Each row was made from one walk, in order. Every step used is in the known rows, and no mark comes twice. Write each row's walk.
In the rows, 128 means zero.
Known rows:
T -> V -> U -> F: [ 84 140  89 123  73 205 168 171 128 165  76 145 171 129 111 122 126  62
  69 168 118 129 109 179 138 211 149 101 125 179 124 106 151  79 165 147
  94]
U -> V -> T: [197 122 163 114  93 163 116 109 109 135  90 122 125 112 182 116 148  99
 125 153 124  99 141 139 117  77 160 121  65 172 149 113 129 116 144  74
  85]
C -> U -> X -> H: [169 154 163 101 149 172 121 188 156 101 120 125 126 140 114  99 153  86
  91  96 146 170 102 122 123 109 120 151 128 113 115 119 127  92 150 105
 104]
C -> Z: [144 115 123 174  85  96 141 113 144  94 101 170  89 126 167  75 166 146
 118 150 122 128 103 142 137 136 172 120 147 126 130 102 156 111 207 128
 124]
C -> Z -> G -> R -> X -> H: [155 106 117 185 126 119 158 117 143 110 144 129 124 164 108 124 143 125
  77 128 117 104 107  85 119 144 138 124 154 111 100 193 131 208 153 129
 128]
F -> U: [113 148 114 119  74 125  70 149 133  90  95 148  96 127 159 109 109 124
 125 141 110 162 100 144 161 129 138 143 145 150 124 147 188  62 167 135
  89]
T -> V: [ 78 122 125 165 102 151 123 162 102 137 106 127 145 127 121  84 142 114
 110 145 132 124  78 189 151 129 115 156 119 150 139 103 124 104 138  72
 116]
U -> X -> R -> G -> Z: [122 136 129  58 167  46 124 116  68 115 159 103 148  98 106 143 139 170
 209 156 137 127 133 126  78 146 107 125 155 168 131 134  85 106 139 161
 173]
Z -> C -> R -> G: [139 113 107 160 103  55 150  77 123 125 173 175  83 144 119 115 141 151
 141 106  59 166 179 145 149 100 154  74 142 110 126 152 174 109 114 134
 155]
H -> G -> Z -> C: [ 96 109 118 104 146 145 127 115 158 155 141 147 141 106 127 175 105 169
 150  70 121 131 147 133 115  93 123 157 105  83 134  94 116 126  76 135
 154]
G -> R -> X: [116 125 109 150  94 100 103 116  87 130 159  85 167 152 168 135 127 153
 113 172 124  86 121 135 120 137 127 139 139 143 129 174 135 187 103 121
 145]
Z -> G -> R: [135 143 146 154 103 106 113 105  76 153 116  86 122 133  86 107  95 128
 153 173 137 112 146 146 119 173 109 150 156 153 126 184 128 177 124 160
 129]
T -> V -> U: [ 70 158 109 163  93 175 157 133 120 161  78 141 176 140 126 103 127 106
  89 180 118 114 103 189 143 162 112 133 134 177 148  77 122 122 121 135
 121]
F -> U -> X -> H -> G: [129 104 152  97 186 209 110 181 189  99 126 179  99 127 135 123 128 127
 120  90 120 169 105  92 118  79  83 129 120 119 107 139 126  76 131 113
  48]
U -> X -> H -> G -> Z: [123 113 142  79 209 171 135 177 164 138 144 160 135 111 115 136 116 142
 163 107 143 129  95  91  75  96 104 144 119 118 105 107  89 117 103 143
  99]
G -> Z -> C -> U: [120 155 124  94  80 117 116 128 143 127 132  97 145 127 120 167 129 118
 126  68 129 143 138 154 136 116 164 168 119  86 127  73 125  98 109 150
 191]
X -> S: [113 141 128 137 158 132 101 169  95  81 111  87 101 137 145  81 124 132
 141 171 161 125 125 145 141 175 127  96 145 115 143 127 144 146 118  99
 142]
G -> R -> C: [117 141 135 154 122 113  87  85 112 184 146 112 109 116 105 135 100 135
 137 130 166 123 126 136 140 152 105 200 132 130 113 131 102 140 135  97
 150]
H -> G -> R -> X -> U -> V: [145  97 138 166 150 151 132 110 114 129 132 134 192  87 163 157 115 151
 154 203 158  54 138  95 118  84  88 118  88 157 156 114  87 193  41 123
  86]
Z -> G -> R -> C: [123 143 149 171 119  94 117  80  99 193 136  88  86 120  57 126  95 128
 143 121 155 125 145 122 159 172 104 175 137 131 115 166 102 164 145 126
 150]
H -> G -> Z: [ 83 108 127 106 162 136 128 144 129 127 132 137 133 116 150 141 123 169
 181 140 124  97 112 129  91 108 134 127 123 125 123  82 108 130 111 163
 126]
R -> G: [108 127 114 153 117  94 140 115  80  96 150 113 108 142 123  93 156 158
 141 173  84 137 157 175 141 147 123  85 131 137 111 127 164 109 148 134
 144]
H -> G: [ 88  92 145 144 164 172 136 141 135 106 120 143 123 138 165 109 152 161
 141 141 113 112 128 155 126  89 114  97 105 117 139  92 142 138 121 120
  97]
F -> U -> V: [161 131 148 121  67 141  79 158 104  97  69 138 109  98 145 130 123 111
 134 174 140 128 106 140 152 107 149 135  88 184 144 146 171  95 137  97
  62]
C -> Z -> G -> R -> X: [141 107 122 186  72  65 161  84 101 131 152  93 124 151 130 121 148 156
 115 165 117  89 129 102 141 158 156 105 154 130 125 188 119 195 152 168
 146]
Z -> C -> U -> F: [138 134 113  84  57 175 133 158 153 119 110 108 133 132 122 154 147  65
  71  68 121 169 151 165 160 162 178 113 109  97 118 117 182  58 165 126
 132]
X -> H -> G: [ 99  88 140 147 208 214 140 165 165  93 121 164 123 150 144 114 141 129
 108 109 111 124 112 136 109  81 100 116 108 102 111 104 143 147 118  88
  81]
R -> X: [111 127 109 151  94 100 134 139  99 100 139 101 148 160 182 112 154 145
  98 151 102 103 112 146 158 117 148  94 115 127 141 155 168 155 133 110
 135]
Z -> C: [126 139 123 136  95 132 114 115 136 134 114 141 126 123 131 127 111 135
 103  91 121 156 153 170 157 117 122 160 110  93 143 134 171 117 108  90
 145]
G -> Z -> C: [118 145 104  98 103 105 109 120 135 157 130 138 139 104 116 156  90 145
 139  85 132 141 132 147 127 126 140 179 121  99 126 122 137 116  99 130
 172]
X -> H -> G -> Z -> C: [108 109 113 104 182 180 133 137 184 141 141 169 141 118 108 178 101 146
 125  51 122 140 133 118 100  83 108 166 106  71 110 102 122 137  75 110
 139]
Z -> G: [129 143 150 162 104 100 148 131  88 124  93 103  93 144  97  71 123 121
 132 148 113 133 140 158 164 153 135  98 133 137 139 166 170 150 158 148
 116]

Which walk is each row?
[134 164 159  83 155 113 126 116 103 121  79 123 171 122 144 115 133 130
 141 167 157 129 130 144  99 146  83 128 154 187 187 129 110 129 142 139
 133]
V -> U -> X -> R
[137 114 128 191  97  83 144  87 162 135 122 168  58 114 132  95 162 145
 110 105 141 140 106 118 171 137 163 146 131 106 119  87 126 103 220 104
 143]
R -> C -> Z
[141 177 142 101 157 146 135 159 113 128 102  95 127 133 129  82 110 127
 141 191 170 138 144 118 138 200 100  87 156 141 157 123 110 121 102 158
 128]
V -> U -> X -> S
[180 117 128 179 111  73 142 120 118 118 116 175 149 107 170 109 124 117
 151 188 127  88 118  90 153  69 157  76 105 167 170 130 146 167  88 125
  85]
C -> R -> X -> U -> V
[121 125  94 124 124  25 136 110  97 133 168 156  96 132 121 121 131 159
 199 157  82 126 126 123 101 125 180  86 163 150 106 123 136 114 133 191
 159]
C -> R -> G -> Z
[133  99 165 115 213 208 145 173 167 115 136 164 125 128 133 105 143 132
 123 108 133 145 114 109 105  77  81 120 108 112 118 123 117 117 113  96
  67]
U -> X -> H -> G
[125 147  99 118 115 152 130 157 138 119  93 168 143  92 140  96  87  73
 122 163 136 149 124 131 145 181 131 111 150 150 119 120 179  64 168 157
  76]
X -> U -> F
[149 179 145 106 108 138 143 130 127 162  97 141 150 124 137  84 115 128
 128 184 135 144 141 144 132 156 108 116 138 173 151 122 131  99 131 170
 107]
V -> U -> X
[150 115  81 132 139  88 137 140 175 135 166 181 134 162 130 158 117 120
  94  58  91 132  99  81 117  70 180 126 136  89 116 169 156 169  94 111
 152]
G -> Z -> C -> R -> X -> H
[138 144 157  58 135  96  67 142 110  79  93 132 123 106 151 120 131 128
 157 127 154 162  99 123 121 121  91 153 157 173 167 169 127  71 168 116
 100]
F -> U -> X -> R
[135  96 109 125 177 119 136 127 198 147 151 217 109 137 122 163 107 131
 142  41  97 147 118  86  94  46 159 130 134  82 124 124 130 141  82 127
 130]
X -> H -> G -> Z -> C -> R
[113 149 150 150  99 123 119 121 138 126 123  86  98 145 125 125 165 111
 106  88 139 142 125 157 184 128 151 150 110 101 125  63 124  98 175 111
 166]
R -> C -> U
[197 130 139 136 106 141 134  92 130 131 112 135 156 104 207 118 129 105
 121 162 119  86 146  93 138  72 139 107  80 168 154 115 116 131 116 106
  86]
R -> X -> U -> V -> T
[143 120 149 203  99  71 182  84 140 147 112 138  35 124  80  81 152 136
 118 105 128 141 135 112 192 160 163 111 135 108 123 131 133 132 224 146
 141]
R -> C -> Z -> G
[140 126 120 164 139 137 136 137 110 124 144  96 148 169  98 131 114 112
  85 136 118 106 113 108 121 139 115 132 138 124 105 211 142 215 112 113
 123]
Z -> G -> R -> X -> H
[ 96 109 149 135 200 248 174 172 180 156 115 174 162 135 108 118 142 112
  92 120 125 133 102 127 109 102  65 127 111 139 128  84  80 116  94 111
  72]
T -> V -> U -> X -> H -> G
[114 160 116  60 155  66 147  99  83 131 139 110 169 109 101 156 127 167
 192 183 124 115 144 128  73 170 105 110 162 182 139 112  80 113 129 206
 177]
V -> U -> X -> R -> G -> Z
[199 136 153 127 116 159 116  94 135 139  86 155 137  84 185 103 109  96
 141 165 134 104 145 109 125  83 127 131  87 173 151  93 114 105 129 106
  73]
X -> U -> V -> T
[107  95 139 138 197 207 104 136 145 123 139 143 147 137 131 145 110 133
 128 140 136 105 117 127  66 112  78 165 130 121 104 129 107 178  85 101
  93]
X -> H -> G -> R
[100 139 156 125 134 104 108 113 120  95 111  74 115 141 127 152 179 111
 119  80 157 129 117 157 156 119 136 156 122 118 153  69 105 125 181  89
 184]
X -> R -> C -> U
[114 133 121 153 141  97 122 139  65 109 149  28 122 161 117 121 116 147
 138 178 152  88 150 105 143 198 122  83 156 115 141 199 108 223  83 139
 164]
Z -> G -> R -> X -> S
[103 127  99  85 137  67 119  83 101 119 159 118 147 105 100 186 122 169
 165  96 114 137 166 150 104 128 114 152 133 111 135 129 117 128 103 129
 205]
X -> R -> G -> Z -> C
[199 129 135 125 107 142 114  74 118 155 127 125 174  94 200 143 103 110
 134 179 137  71 151  85 109  87 121 142  98 175 146 128  85 151  90 117
  91]
G -> R -> X -> U -> V -> T
[118 152  99 103  74 181 156 150 128 144  75 141 152 137 136 121 111  76
  84 181 111 133 138 160 128 210 162  78 138 171 127 119 191  95 176 177
  96]
V -> U -> F
[149 111 101 168 147 104 138 157 152 100 146 176 121 186 161 106 146 107
  81 110  87 124  87  98 127  75 174  85 139 118 122 171 182 175 132  94
 111]
C -> R -> X -> H
[146 133 102 120 106  50 117 108 154 159 139 190 105 124 133 141  95 133
 160  81 108 147 125 112 118  85 186 136 152 107 139 135 152 123 103 149
 154]
G -> Z -> C -> R
[130 131 123  90  65 165 131 184 124  96  99  95 129 141 140 124 164  61
  92 127 122 147 124 167 145 174 186  90 123 133 115 108 177  64 197 146
 112]
C -> U -> F
[134 134  95 133  98 119 148 128 112 146 127 119 159 111 111 127  81  89
 115 170 129 116 143  95 147 205 122  94 158 152 114 191 148 132 139 198
 101]
Z -> G -> R -> X -> U -> F
[116 145 111  99  81 102 133 110 127 119 166  88 135 129 102 175 148 145
 135  80 103 149 167 159 137 130 157 136 121  83 113  77 120  91 111 168
 206]
R -> G -> Z -> C -> U
[112 140  90 108 105  87 130  97 114 147 167 128 130 109  92 164 107 173
 150  99 101 149 168 150 130 138 132 142 124  97 108 122 135 102  99 148
 188]
R -> G -> Z -> C
[112  65 118 170 192 158 161 154 179  95 159 182 121 185 176 131 165 138
  97  96  78 108 103  91 115  40 144  61 116  96 123 137 147 181 106 106
  88]
C -> R -> X -> H -> G
[ 86  93 117 142 188 145 116 145 100  94 170  58 143 155 169 145 136 171
 142 170 151  70 141 104 117 148 105  84 134 101 131 150  89 211  55 116
 147]
H -> G -> R -> X -> S
[119 147 137  51 149  52 125 121  77  94 161  75 146 113 105 160 168 155
 198 135 136 129 134 131  89 142 125 119 152 155 130 100  73  95 146 178
 193]
C -> U -> X -> R -> G -> Z
[138 115 134  77 185 174 132 143 187 160 155 170 144  98  94 170 100 147
 135  46 137 159 137  96  98  81  97 173 107  77 115 122  92 110  69 116
 129]
U -> X -> H -> G -> Z -> C
[ 98  98 142 154 198 185 111 106 162 170 157 140 109 130  94 161 112 135
 121  89 156 117 123 106 112 116  76 186 116 101  91 111  82 163 114  81
 118]
X -> H -> G -> R -> C
[153 122 141 179  88  85 141  85 106 141 111 120  96 123 101  97 124 142
 144 171 137 114 136 124 115 178 136 141 170 143 121 164 116 170 169 170
 133]
C -> Z -> G -> R
[123 132  90  64  63 137 151 140 131 121 157  97 134 118  90 187 145  95
 111  81  98 165 168 153 135 178 184 100 115  96  90 105 148  45 153 178
 172]
R -> G -> Z -> C -> U -> F
[126 142 158  83 145  87  75 111 128 130 117 131  88  98 115 138 128 128
 150  78 169 175 110 105 163 123  94 180 135 148 152 149 100  64 187  90
 129]
F -> U -> X -> R -> C
[131 118 103 150 143 152 110 146 124 113 148 115 165 163 137 141 122 120
  81 141 128 105  97 117 103 123 112 155 137 125 101 176 141 196 104  88
 125]
G -> R -> X -> H
[159 162 157  89 140 139 112 168 132 103 134  66 109 125 117 115 142 118
 131  94 175 177 161 123 161 153 115 116 127  72 153 116  98  93  89 114
 161]
Z -> C -> U -> X -> S
[128 108 163 130 205 183 114 114 166 190 167 141 108 107  86 150 111 135
 136  85 171 139 128  86 112 115  60 194 114 111 100 131  58 133 110  84
 108]
U -> X -> H -> G -> R -> C
[122 154 159 159  88 107 121  96 114 158 137  52  96 140  71 144 138 106
 127  98 152 128 148 131 166 157 132 165 134 110 116 113  94 141 153 151
 171]
Z -> G -> R -> C -> U
